Each row comes from the steps of one path. Every step used is in the known rows, and no mark comes twice. Write the path behind each row, first mark first.
Known rows
sasob > zogaf: -98 114 32 -145 -209 303 -218 137 167 331 -70 -13 68 -29 308 150 -248 -6 138 333 318 439 -221 -322 301 -15 -289 29 75 -362 -394 49 -131 -3 -269 -217 -114 59 -100 111 -299
dupo > lemo: -131 -44 3 -137 -40 -238 -109 93 14 403 265 26 163 148 122 205 -70 -119 144 -14 416 118 -291 -535 69 -236 -49 -112 -131 -94 -183 65 -83 64 -34 -155 -213 -34 -20 -31 -44
dinenon > mivi: -17 -114 175 -26 -251 269 -263 19 6 353 212 -59 -93 59 296 191 -86 -190 13 370 448 192 -189 -73 41 -144 -96 -235 -392 -254 -268 -125 -129 159 -75 29 210 39 31 18 61
dinenon > zogaf > fuvez: 303 39 -13 132 -466 440 -435 2 214 69 80 297 156 -73 211 236 -79 -44 -57 509 106 603 -258 -210 344 180 126 -203 -20 -296 -450 26 -430 -11 96 -10 -251 -50 -102 -23 187
lemo > mabano: -26 46 119 -232 -359 -5 -21 311 -33 73 294 38 4 -138 245 52 -68 -175 -43 468 562 369 -223 -271 17 -169 148 -20 -85 -261 -457 67 -297 361 23 -39 -254 -235 -311 -77 160
mabano > lemo > dupo: -42 401 140 -157 -164 -20 -481 359 -36 210 10 -212 135 109 -29 219 -150 48 103 158 182 100 -328 -491 -45 -165 -2 -11 -140 -62 -330 85 -44 10 -49 -282 -248 -153 31 483 110
ketegif > mivi > dinenon > zogaf > fuvez > dupo: 373 15 53 96 -352 465 -360 171 -60 -154 189 486 -120 121 549 159 -44 43 -107 602 458 256 -153 -163 87 -59 55 -393 -247 -8 -5 -216 -492 -136 135 -255 -275 -157 -129 152 162
zogaf > dinenon: 94 176 -50 -80 -494 58 -98 69 34 205 64 94 131 280 227 77 103 73 38 255 314 192 -429 -151 200 -211 -85 51 -505 -250 -225 88 23 -69 -110 -29 50 -397 -123 134 -83
refi > fuvez > bekis: -167 260 132 -147 -105 131 5 31 205 92 120 116 101 -15 307 43 -141 -229 255 74 179 94 -62 -289 31 -283 -93 -69 -164 -421 -201 69 -67 197 284 -100 -92 -237 94 246 205
dinenon > bekis > fuvez > refi: -231 323 110 -440 -275 -24 112 115 56 167 312 160 -195 -134 293 299 -148 -272 312 85 312 -296 -219 -385 206 -284 -61 -48 -61 -481 -332 -59 -160 60 208 29 -125 -197 176 221 -4
sasob > zogaf > fuvez > bekis > dinenon > mivi: 151 -109 -108 75 -169 509 -211 123 300 401 42 131 46 -111 265 161 -119 -157 137 187 119 410 31 -113 179 200 46 110 201 -379 -361 62 -228 94 8 -19 280 -43 137 -134 -207
ketegif > mivi: -101 8 124 89 -281 165 -161 155 -115 -86 148 170 -76 62 391 136 -50 -105 -95 467 584 201 -286 -222 -11 -255 25 -246 -337 -253 -70 -93 -227 118 -120 -25 -223 -40 -42 23 16
dinenon > zogaf > fuvez > bekis: 257 -72 -42 106 -410 439 -387 -34 329 142 63 330 157 -140 254 132 -94 -158 -137 351 154 425 -196 -292 255 239 78 -51 -32 -327 -485 190 -342 14 168 -46 -142 -107 -31 -8 242
zogaf > dinenon > bekis > fuvez > dupo > lemo > mabano: 89 154 -90 -542 -375 -413 0 167 16 60 374 98 3 224 74 198 113 18 331 150 262 -34 -497 -417 122 -346 -43 144 -194 -305 -188 -75 -44 3 273 -198 7 -495 9 158 -139
bekis > dinenon: 94 169 12 122 -292 217 288 251 93 283 112 303 152 -12 109 123 35 -105 238 271 154 52 -218 -250 93 -8 217 -123 -249 -525 -145 3 -249 213 -167 226 -19 -231 -171 154 18
mabano > lemo: -58 192 226 -100 -195 112 -260 105 -106 326 -4 -184 212 138 127 220 -214 -157 205 172 200 178 -196 -404 57 -192 5 -145 -180 -71 -307 -33 -72 103 -81 -321 -358 -62 32 232 173
lemo > dupo: -80 386 -25 -143 -257 -60 -372 393 149 85 117 9 1 24 23 125 19 103 -108 308 331 126 -504 -397 71 -135 -31 23 -225 -286 -305 152 -85 -11 -124 21 -45 -267 -78 424 -51
mivi > dinenon > bekis > fuvez > zogaf: 187 233 192 -399 -232 154 57 140 128 179 363 388 -67 57 330 249 -160 -24 430 78 302 -36 -30 -295 293 -233 24 11 -147 -173 -40 -92 -163 72 282 -189 -197 -158 -39 300 130
sasob > zogaf > dinenon > bekis > fuvez: 4 172 -58 -357 -344 104 -153 131 236 230 38 28 7 99 245 234 -109 129 393 187 218 280 -310 -313 405 -131 -327 281 13 -416 -391 10 -11 -95 -38 -206 98 -157 72 148 -453
sasob > zogaf > fuvez: 86 108 -85 -75 -226 406 -328 81 191 227 1 54 105 18 246 218 -206 -58 136 336 100 696 -138 -147 354 79 28 1 206 -301 -403 -6 -242 -1 -108 -118 -114 -17 16 -100 -215
mivi > ketegif: -113 14 77 -83 -280 199 -223 -104 97 166 -178 -70 265 241 292 -111 -81 101 72 229 219 409 -230 -144 266 -236 206 -295 -541 -158 -101 155 -291 220 -1 4 -172 1 -94 118 214
dupo > lemo > mabano: -99 -126 24 -266 -106 -336 -83 240 -33 273 428 -12 82 4 97 115 -51 -109 75 104 555 235 -222 -515 -11 -259 70 -24 52 -73 -304 86 -215 255 64 -214 -261 -111 -177 -210 52
ketegif > mivi > dinenon > zogaf: 189 -69 154 147 -355 452 -235 205 -36 -46 169 401 -165 54 608 134 -89 91 -62 498 697 183 -79 -251 96 -164 -112 -263 -328 -12 -73 -124 -428 -57 64 -183 -228 -14 -198 75 131
refi > fuvez: -93 380 206 -135 -162 142 -52 106 107 -11 162 88 79 95 247 199 -137 -98 328 283 95 326 -104 -199 84 -329 -9 -259 -177 -361 -152 -151 -185 188 138 -58 -186 -155 -18 213 172
bekis > dinenon > mivi: 121 -19 93 162 -287 328 131 210 71 366 192 188 28 -3 147 195 70 -148 221 315 194 13 -118 -90 4 -11 140 -198 -326 -443 -142 -97 -268 261 -104 227 299 -103 -52 36 5
zogaf > dinenon > bekis: 181 159 -89 -220 -486 -114 -85 26 58 173 167 185 35 192 193 118 83 -5 232 151 409 -2 -402 -272 210 -278 -169 136 -510 -276 -142 -5 4 -122 -111 31 97 -407 -43 128 -221
bekis > dinenon > zogaf: 248 99 2 194 -443 404 73 248 229 239 48 425 169 -137 163 189 29 35 180 433 89 144 -235 -327 223 177 72 -135 -152 -537 -307 84 -400 110 -132 81 -60 -113 -218 199 65
bekis > fuvez > zogaf > sasob: -192 269 95 -268 -307 -50 -188 267 176 -16 108 389 176 -168 131 257 -48 -39 36 325 -181 409 -408 -96 379 51 326 -75 104 -664 -266 -32 -29 320 176 -213 -319 -66 76 335 229

Which path is each row?
410 94 -55 256 -426 491 -10 213 268 136 136 483 194 -124 101 223 65 -20 154 423 -69 354 -170 -191 239 250 332 -166 -15 -494 -274 32 -503 117 1 182 -61 -188 -161 27 134
bekis > dinenon > zogaf > fuvez
16 252 197 -205 -336 202 -487 13 190 -52 -23 209 223 211 310 181 12 141 294 222 -258 504 -78 126 236 -382 146 -181 -308 -255 -4 89 -3 77 260 -271 58 -63 127 208 282
refi > fuvez > zogaf > dinenon > mivi > ketegif
68 -51 -29 -111 -367 312 -390 88 130 373 -67 -82 -12 162 345 183 -65 117 132 322 304 394 -251 -80 268 -95 -395 110 -144 -240 -375 5 -16 -154 -203 -229 342 -55 -7 19 -391
sasob > zogaf > dinenon > mivi
-16 -258 9 99 -215 300 77 -1 251 420 -21 156 115 -10 246 -90 47 -196 89 32 267 -113 -38 -189 8 3 149 -35 -441 -434 -113 234 -187 314 113 119 314 -121 41 86 140
fuvez > bekis > dinenon > mivi > ketegif
88 -147 27 -30 -496 182 -368 -79 39 254 -72 -64 103 418 312 -3 130 183 29 247 268 297 -283 103 191 -285 16 -126 -731 -97 -119 88 -96 15 16 -12 352 -150 -8 3 36
zogaf > dinenon > mivi > ketegif
95 -5 156 69 -243 329 -52 201 -138 -12 246 302 -152 157 562 112 -78 0 -14 357 756 82 -82 -182 20 -275 -8 -232 -418 5 37 -153 -303 26 29 -124 -217 -125 -155 64 105
ketegif > mivi > dinenon
414 -29 5 78 -328 577 -214 64 216 264 183 410 39 21 437 77 -108 -8 4 197 399 244 53 -220 272 101 34 -64 -191 0 -260 79 -415 -72 272 -172 -123 -213 -191 76 292
mivi > dinenon > zogaf > fuvez > bekis
128 -22 85 -127 -518 192 -591 -42 145 179 -83 250 243 146 278 119 90 129 -10 254 -68 417 -285 108 321 -172 128 -57 -462 -215 -106 283 101 -26 -28 -263 135 -42 44 90 168
fuvez > zogaf > dinenon > mivi > ketegif
-91 73 176 -328 -413 200 -325 67 198 52 35 149 226 248 182 247 57 202 161 251 -263 410 -276 35 388 -213 313 -44 -268 -423 -239 208 22 199 364 -228 37 -6 183 207 265
bekis > fuvez > zogaf > dinenon > mivi > ketegif
-79 278 86 -45 -121 199 223 157 235 126 139 269 131 -59 225 94 -55 -202 359 58 37 13 18 -277 -23 -180 78 -63 -163 -568 -121 61 -144 280 263 23 16 -288 72 272 177
refi > fuvez > bekis > dinenon
118 133 -94 -242 -360 117 -246 85 190 270 -21 67 -7 109 286 175 -91 71 296 197 358 272 -321 -321 355 -124 -424 267 -85 -310 -312 29 -7 -192 -230 -194 125 -166 -24 103 -510
sasob > zogaf > dinenon > bekis
-95 68 134 -27 -96 315 34 57 254 123 14 134 120 51 292 -10 -48 -90 409 41 1 96 95 -92 -10 -243 150 -181 -299 -433 -33 64 -230 323 344 28 220 -122 130 173 285
refi > fuvez > bekis > dinenon > mivi > ketegif
97 315 -65 -406 -502 -174 12 50 74 44 199 138 18 269 126 208 79 24 318 234 154 -87 -537 -290 216 -285 -106 43 -379 -423 -125 -116 24 -85 136 -81 52 -494 86 378 -184
zogaf > dinenon > bekis > fuvez > dupo
31 270 160 -367 -219 220 187 158 34 273 380 271 -239 29 463 223 -152 -119 377 16 506 -323 -5 -324 209 -327 -94 -49 -190 -121 -143 -147 -268 -35 305 -76 -93 -281 -52 230 78
mivi > dinenon > bekis > fuvez > refi
-73 433 106 -174 -214 -53 -362 252 169 -126 83 437 186 -173 242 192 -81 -81 140 286 -175 516 -196 -13 225 -138 173 -221 39 -506 -22 -141 -47 169 59 -271 -311 -119 12 333 227
refi > fuvez > zogaf > sasob
72 28 93 -261 -104 -51 15 202 -128 -68 415 351 -221 210 418 217 -64 -7 267 217 618 -171 -150 -428 -13 -391 -40 -227 -237 -37 177 -316 -275 -21 268 -285 -200 -147 68 203 -33
ketegif > mivi > dinenon > bekis > fuvez > dupo > lemo
-12 -9 -10 63 -244 200 278 131 247 360 51 285 144 -125 182 -32 35 -258 104 49 307 -207 -176 -386 29 67 85 72 -250 -556 -203 245 -112 221 29 104 108 -308 -68 201 37
fuvez > bekis > dinenon
97 -122 88 162 -285 378 21 109 118 330 6 118 88 127 195 42 77 20 264 276 126 163 -77 17 77 -89 292 -295 -460 -348 -36 14 -355 300 -40 231 285 -7 -39 34 131
bekis > dinenon > mivi > ketegif
22 211 -35 79 -198 139 37 236 307 35 55 435 125 -244 265 18 10 -136 231 131 13 119 -62 -236 88 19 45 -80 -24 -655 -140 -27 -256 221 241 -57 -46 -278 -25 332 197
refi > fuvez > bekis > dinenon > zogaf > sasob
253 -117 -65 181 -236 385 10 44 183 300 247 288 89 -58 120 128 72 -320 40 132 128 187 -15 -32 36 124 425 -45 -135 -385 -201 61 -262 234 210 244 243 -251 132 -132 164
zogaf > fuvez > bekis > dinenon > mivi
127 8 -85 126 -461 105 -453 206 176 109 -36 357 85 -252 303 61 -60 -31 -246 467 309 442 -436 -264 341 222 -79 -201 -100 -460 -349 -111 -343 14 -195 -125 -278 -46 -252 238 80
dinenon > zogaf > sasob
143 225 47 -176 -525 82 -357 104 168 137 13 386 290 54 170 196 83 37 -34 270 -22 306 -401 -97 312 -107 75 79 -293 -343 -200 271 168 -73 -120 -264 -123 -215 -51 207 63
fuvez > zogaf > dinenon
113 74 215 -195 -226 199 -93 227 -6 -126 333 517 -184 30 482 250 -106 0 216 280 499 8 -49 -240 110 -299 73 -111 -226 -166 87 -168 -236 66 234 -213 -262 -34 26 136 119
ketegif > mivi > dinenon > bekis > fuvez > zogaf
190 -183 -86 168 -225 429 -84 -28 236 261 87 196 157 49 196 13 71 -183 35 101 48 293 12 37 76 88 540 -114 -272 -307 -118 147 -324 284 250 241 237 -191 133 -182 247
zogaf > fuvez > bekis > dinenon > mivi > ketegif
-47 294 -32 -354 -484 -79 42 95 39 135 242 184 -69 139 281 246 57 -58 276 55 259 -216 -357 -208 260 -341 -89 139 -324 -392 -246 30 8 -141 144 26 114 -456 103 198 -123
zogaf > dinenon > bekis > fuvez > refi
123 -35 18 9 -496 155 -271 25 -19 289 136 3 7 284 279 140 126 13 19 306 380 150 -325 6 116 -215 -140 -21 -586 -185 -251 -16 10 -46 -74 -3 346 -274 -11 61 -84
zogaf > dinenon > mivi
213 228 20 -292 -511 -76 -365 60 167 112 96 449 175 -18 132 223 40 -37 125 185 61 163 -383 -182 326 -170 -1 157 -284 -336 -108 218 182 -121 -122 -218 -67 -239 6 201 -40
fuvez > zogaf > dinenon > bekis
-51 198 -66 -109 -242 475 -312 143 133 279 -1 125 -28 -103 434 254 -226 -168 23 238 158 400 -90 -100 340 35 -9 -37 289 -280 -443 71 -259 -159 -96 -146 -47 -115 68 -81 -180
sasob > zogaf > fuvez > refi
102 -57 -50 156 -350 298 103 147 344 338 8 392 167 -222 238 19 15 -181 49 139 245 -125 -160 -461 149 179 -30 68 -185 -568 -342 301 -238 140 25 26 45 -194 -121 212 124
fuvez > bekis > dinenon > zogaf
387 70 -126 120 -330 237 -45 215 190 191 162 484 210 -50 18 241 81 -9 171 350 -126 221 -269 -329 178 216 277 -254 13 -426 -170 -24 -464 4 67 -18 -130 -210 -80 139 83
bekis > dinenon > zogaf > fuvez > dupo > lemo
-84 164 205 -337 -427 153 -226 133 159 93 184 206 131 135 155 323 39 80 169 318 -206 259 -332 -33 328 -143 172 9 -123 -477 -336 110 95 160 294 -200 26 -80 178 208 190
bekis > fuvez > zogaf > dinenon > mivi
103 68 96 -140 -251 53 -155 301 -24 -182 326 590 -214 -85 494 190 -45 13 100 279 511 59 -105 -136 158 -194 134 -120 -157 -231 162 -296 -240 68 147 -210 -234 -84 2 174 77
ketegif > mivi > dinenon > bekis > fuvez > zogaf > sasob
